Known rows, with every way that one mark hangs from another
Q593[Q708[Q687]]:   2  -2  -7 -10  -1  11  -8  -3   1   1  11   4  13   5  -2   5   4  -1  -6  -5  -3   1  -8  -5   1 -12   9   5  -3  -5  16  12   4 -12
Q708[Q593[Q83] Q687[Q426[Q575[Q195]] Q676]]:  31   3 -26   4  19  25   9  -2 -13   8  -4  16 -17  17 -11  14  19  33  -2 -14  10  -7   5   9 -32  -1 -34 -11  -8  20  43  12  -9 -23
Q113[Q921[Q39]]:  11   4   5   2   3  -3   8 -11   5   3   7  -4   5   1  10   0 -10 -15   5  31 -23 -17  18   7  -4  13  -1   7   1 -11 -17 -10  14   5
Q539[Q195[Q263 Q575[Q426[Q687] Q833]]]:  39  26  23 -10  21  20  17   7   9  10   6  -6 -12  14   6 -20  -3 -23 -11  17  22  -3 -21 -11   3   8 -17 -12  10  13  10 -11 -23  -2
Q39[Q263[Q195[Q575[Q426[Q687]]]] Q377 Q921[Q113]]:  63   0  79 -16  15   2 -17  27 -12   6   0 -13   8  37   4   2  -5   2  11  14  12 -39  23  -3  35  17 -14  -8 -14  18   7  -3 -16  43
Q377[Q39[Q921]]:  20   0  32   4   3  -1 -14  15  -4   0   1  -3   4   8  -2  13  -4  21   6   5 -21  19  10   2   5  27  -5   9  15 -12 -23  -7   0   8
Q426[Q575[Q833] Q687[Q676]]:  19   8  37   1  -8   3  15   5  15   5   2   8 -11  15  11  21   8  12  -6  11  32   5  -2  12 -37  -9  -5 -15 -16  22  35   8  -7 -14
Q687[Q676]:  -3  -1  -2  -1   1   3   3   4   1   1  -1   5  -4  -4   3   4 -15  32   2   2   1   6  12  11 -13  -9   1  -8  -7   0   9  15  -1  -3
Q263[Q195[Q539 Q575[Q426[Q687[Q676]] Q833]]]:  31  16  23 -12  15   1  14  24  12   4  -8 -12 -18  12  13   2  -4   4  -9   9  13  -3 -47  11  -2  18 -30  -3  -9  18  54  -4 -13 -17
Q113[Q921[Q39[Q263[Q195[Q539 Q575[Q426]]] Q377]]]:  35   7  38 -10  19   1   5   7   1   8   5 -18   2  19  16  -7 -17 -15   6  31 -17 -26  10   4  20  40 -24  -3 -10   2  18 -16   3  10
Q195[Q263 Q539 Q575]:  -7  10  13 -27   3   9  19  28  -5   8  16 -16   5  12  -9 -11  -9   6 -15  19 -16   6   2  -3  16  36 -12 -20  -2  10  71   0  -5  -5
Q593[Q83 Q708[Q687 Q855]]:   6  -5 -26 -13   0  25  -5  -8 -13   8   5  11   1  -1 -16   6 -10   0 -10   0  -4  18 -14   2   8 -52 -16  10   6  -6  37  14   0 -21
Q708[Q855]:   1   1 -26  -5  -3  12   2  -2  -9  -1   4   4  -8  -3 -10  -7 -14  -5   0  -5   5   3   2  10   0 -36  -7   2   7   1  10   0  -5  -5
Q855[Q708[Q593[Q83] Q687[Q426 Q676]]]:  11  -1 -34  -4  10  21   0  -7 -12   1   5  15   1   0 -10   5   2  34  -8  -8  -3   8  -1   4 -23  -7 -13  -3  -7   3  31  16  -2 -41
Q575[Q195 Q426 Q833]:  43  24  15  14  39   4  -7   5  18  11  -8   3 -20   4  17  -8  10  -7   5   1   2  -6 -48  -9   2  32 -36   0   6  -1 -12 -16 -20 -22
Q593[Q83 Q708[Q687[Q426[Q575[Q195]] Q676] Q855]]:  20  -3 -17  -7   9  23  -2 -10 -13  11   3  22  -8   6  -9   0 -20  32  -7   4   7  14  -6  19 -10 -43 -25   0  -4   8  54  17  -6 -34
Q113[Q921[Q39[Q263[Q195[Q539 Q575[Q833]]] Q377]]]:  35   8  32  -8  11  -2   8   9   2  10  11 -14   0  17  16   2 -20 -23   4  38 -25 -26  11   1  14  40 -25  -7  -5 -10  24 -12   7  15
Q921[Q39[Q263 Q377] Q113]:  32  -3  44  -4  12  17 -22   4  -8   9  -3  -3  12  20   4   7  -7  -6  10  48  -1 -17  32  -2   6  -2 -10  -2  -4   1 -15   2  12  39
Q195[Q539 Q575[Q426[Q687] Q833]]:  14  21  34  -9  16   6  14  24  16   6   0 -14 -10  22   7  -1  29  20 -12  12  20   5 -42   0   7  26 -26  -9  -9  17  64 -14 -13 -19
Q39[Q921]:  11   1  19   0  -4  -8  -1   9  -2  -1   4   1   5   6  -4   4   6  11   8  -5  -7 -16  19  -1  14  10   0   3   8  -8  -7  -3  -1  13
Q377[Q39[Q263[Q195]]]:  36  -4  27  -4  12   8 -18  11  -8   4   0  -8  -2  -2   4  13 -29 -11   0   2 -22  23  -5   1  -3  28 -16   2   5   0 -17  -2  -7  12
Q113[Q921]:   4   3  -2   0  -4 -10  11  -5   1   1   9  -2   5   1   7  -3 -13  -5   2   9 -12 -15  14   5   1  13   5   1  -6  -7  -4  -5   4   6
Q855[Q708[Q593[Q83] Q687[Q426[Q575[Q195]]]]]:  24   6 -16   1  11  19   0 -11 -11   3   8  18  -4  12  -9   4   7   5  -8  -6 -10  -5 -11  -1 -21  10 -23  -1  -5  12  38   7  -4 -46
Q833[Q575]:  -1   6  14   3  -6 -10 -10   3  20   2   4  -2  -5   8  -4  14  -2   9   8  -2  -5  -5   9   2 -11   1  10  -5   2   6   8   3  -2   3
Q921[Q39[Q263[Q195] Q377] Q113]:  45  -4  42  -7  14  13 -21   7  -9   8  -7  -5   7  18   8   9 -19 -24  10  48  -4 -24  20   1   6  -1 -16   4  -3   4 -17   2  10  39
Q687[Q426[Q575[Q195[Q539]]] Q676]:  14   3  15   4  10  -5   8   3   0   6  -3  13 -11  14   9  -9 -14  54   2   4  25  -3  11  28 -24  21 -19 -17 -18  24  48   5  -8 -21
Q855[Q708[Q593[Q83] Q687[Q426[Q575] Q676]]]:  13   0 -23  -4   6  21   2  -8 -11   3   8  19  -4   5 -10   9   1  33  -8  -6   1   5   1   6 -30  -6 -15  -4  -8  10  45  16  -1 -44
Q426[Q687]:   9   0  22  -3  -5   4   7   0   2  -3  -6  -5   7  11   5   3  17  -8  -7  -2  22   3   2   4 -10 -10   8  -4 -13  18   1  -1  -7  -5
Q708[Q687[Q426]]:  21  -7 -19  -2  14   5  -7   0  -3  -2  -2   3  10  10  -1  -6  33  19  -3 -17  28  -8  10   7 -13   0  -4  -5  -4   6   2  -6  -4  -7
Q921[Q39[Q263]]:  21  -2  22  -2  13  15  -9  -6   0   6   3  -4   4  -2   4   5  -5 -18   4  21 -18  -3  19  -3  -3   7 -13  -2   2  -3 -16  -4   5  13
Q687[Q426[Q575[Q195]] Q676]:  20   1  11   7  13  -3   6  -5   1   6  -3  16 -12  11  10  -9 -16  48   5   3  20  -4  16  27 -27  12 -13 -16 -16  22  27   5 -10 -18

Rows
 25  17  25  -3  22   9  10  11  17   6   0  -5 -15  12  10   0  18  26  -5  13  13   6 -25   3  -7   3 -14 -11  -8  11  27  -7 -17 -15 | Q195[Q575[Q426[Q687[Q676]] Q833]]
 42  27  33  -5  36  13   8  26  14  15  -8  -9  -7  13  18 -10   7   6  -8   7  22   9 -37  -3  -4  44 -37 -19  -9  19  29  -7 -28 -33 | Q575[Q195[Q263 Q539] Q426[Q687[Q676]] Q833]
  3  14  19 -24  20  11  14  28   1  10   9 -21   2  13  -4 -17   2  16 -12  14  -3   7 -16  -5  22  40 -20 -17  -4  17  64 -10 -12 -14 | Q195[Q263 Q539 Q575[Q426]]
 23  -2 -69  -4  15  33   6  -5 -24   3  -3   9 -12   7 -26   2  23  11  -5 -25  16  -1  -1   9 -14 -42 -32   0   9   9  30   1 -12 -18 | Q708[Q593[Q83] Q687[Q426] Q855]
 15   2 -34  -1   8  28   4   1 -13   4  -2   4  -8   9 -20  21  31  -7  -6 -18  -6  -4  -8 -12 -11 -11 -24   1   5   3  21   9  -1  -9 | Q708[Q593[Q83] Q687]
 50   5  60 -10  18   6 -20  31  -9   8   1 -10   0  16  -1  13 -18  20   3  16 -18   5  -5   4  15  37 -24   6   4   6   3  -6  -7  28 | Q377[Q39[Q263[Q195[Q539 Q575[Q426]]] Q921[Q113]]]
 24   0  27  -2   9   1   0  -6  -2   7   9  -9  10  12  13  -1 -15 -17  10  30 -20 -22  37   0  10  25  -8  -5  -7 -10 -12 -10   9  18 | Q113[Q921[Q39[Q263 Q377]]]
 30  -7  54  -6   5  -2 -15  16 -13   5   8  -8  13  23  -1   2  -3   9  15  -8   0 -24  47 -12  38  31 -10 -15  -5  -6   2  -2 -10  32 | Q39[Q263 Q377 Q921]
 46   0  69 -19   3  -3 -13  36 -18   7   6 -12   9  35  -2   5 -19   5   9  17  -3 -40  27  -2  41  31 -21  -9 -10   8  39   3  -5  47 | Q39[Q263[Q195[Q539 Q575]] Q377 Q921[Q113]]
 11  -9 -33 -11   7  21  -5 -11 -14   7   2  13   3   0 -13  -4  -4  20 -10   0   9  18 -10  10   6 -49 -17   7   4  -2  36   8  -3 -25 | Q593[Q83 Q708[Q687[Q426] Q855]]
 35   2  31  -7  11   0   4   0  -3   6  10 -12   3  15  14  -2 -27 -28   8  35 -32 -29  27   3  12  29 -12  -4  -7  -6   2 -10   6  19 | Q113[Q921[Q39[Q263[Q195[Q575]] Q377]]]
 46   0  47  -7  10   4 -15  20  -9   4   9  -8  -1   7   0  14 -23   1   4   5 -36   8  10   0  12  37 -16   2  10  -4  -9  -5 -10  23 | Q377[Q39[Q263[Q195[Q575]] Q921]]
 15   2  17   2   4  -4   5  -6   2   3   4  -8   8  14  13  -3  -9 -13   9  34 -17 -20  27   4   7  19  -4   2  -2 -13 -12 -12  14   7 | Q113[Q921[Q39[Q377]]]
 37  26  22 -10  21  23  20   9   9  10   5  -3 -15  12   7 -18 -11  -8 -10  17  24   1 -13  -5  -4   3 -16 -16   6  13  14  -3 -24  -3 | Q539[Q195[Q263 Q575[Q426[Q687[Q676]] Q833]]]
 36  -6  61  -8   3   2 -22  20 -17   7   7  -3  18  27  -4   6  -5  17  15  11   5 -31  49  -9  33  15  -5 -10  -8  -2  -4   4  -4  50 | Q39[Q263 Q377 Q921[Q113]]
 22  -3 -43   1  17  22   4  -4 -15   4  -6   5  -5  10 -16   8  37  16  -6 -19  11  -3  -2  -1 -14  -6 -25  -2   1   7  21   0  -6 -13 | Q708[Q593[Q83] Q687[Q426]]
 36  -8  32 -10  10   1 -13  11 -12   5  -1 -12   2  15   9  -1 -24 -25   8  -5   1 -16  13  -7  22  21 -18 -12 -11   6   7   0 -11  20 | Q39[Q263[Q195] Q377]
 46   0  48 -10  15  14 -18  10  -9   9  -2  -6   3  22   6   6 -20 -20   8  54 -13 -26  20   1   8   1 -17   1  -4   6  -3   2   9  39 | Q921[Q39[Q263[Q195[Q575]] Q377] Q113]
 11   9  33   2   9  -5  -9   5  28   3  -6  -7  -7  14   4  11  10  32   7  -6  22   2   0   8 -18  -6   9  -8 -12  25   7   0 -15 -11 | Q833[Q575[Q426[Q687[Q676]]]]
 27  18  41   8  18  -2 -11   6  27   6  -8  -2 -12  19   9   6   2  19  10  -5  11  -6  -6   7 -18   9  -3 -10 -13  28   4   0 -21 -18 | Q833[Q575[Q195 Q426[Q687[Q676]]]]
  6  17  27   5   0 -10  -9  12  19   6   2  -2 -10  17  -1   8 -10   4   7  -1 -12 -11  -3   3  -7  27  -7  -7  -3  13  33   3  -6  -9 | Q833[Q575[Q195[Q539]]]
 51   5  42  -4  31  13 -12   7   6  10  -3 -14  -9  16  15   1  -5 -26   8  30 -13 -14  -5  -7  15  25 -35  -4   2  -2  -1 -15  -4  10 | Q921[Q39[Q263[Q195[Q575[Q426 Q833]]] Q377]]
 22  19  29  -2   6   3  11  16   8  14  11   5 -12  14   6   4 -10 -19  -6  16  -3  -6 -18  -5  -9  44 -32 -15   1  11  51  -2  -6 -17 | Q426[Q575[Q195[Q263 Q539] Q833]]
 22  19  24   5  29   4  -4  11   6   7 -11  -5  -9  13  10 -16   6   6   2  -5   8  -7 -36  -1  12  39 -33   0  -6  17  21 -13 -13 -26 | Q575[Q195[Q539] Q426]
  7  -6   4   3   6  -5   8  -5   1   3  -2  13  -7   7   7  -5 -10  59   2   3  31   3  20  27 -27  -1  -5 -15 -14  19  28   5  -5 -12 | Q687[Q426[Q575] Q676]
 44  27  35  -4  35  10   7  23  14  14  -8 -13  -4  15  16 -13  17 -15  -9   6  20   4 -44 -10   4  50 -38 -14  -5  18  24 -17 -27 -30 | Q575[Q195[Q263 Q539] Q426[Q687] Q833]
 31  -3  42  -7   2   1 -16  13 -13   6  11   4  14   7  -9  10  -8  14   8   6  -4 -26  38  -4  16   4   0  -4  -3   0 -13   7  -4  48 | Q39[Q263 Q921[Q113]]
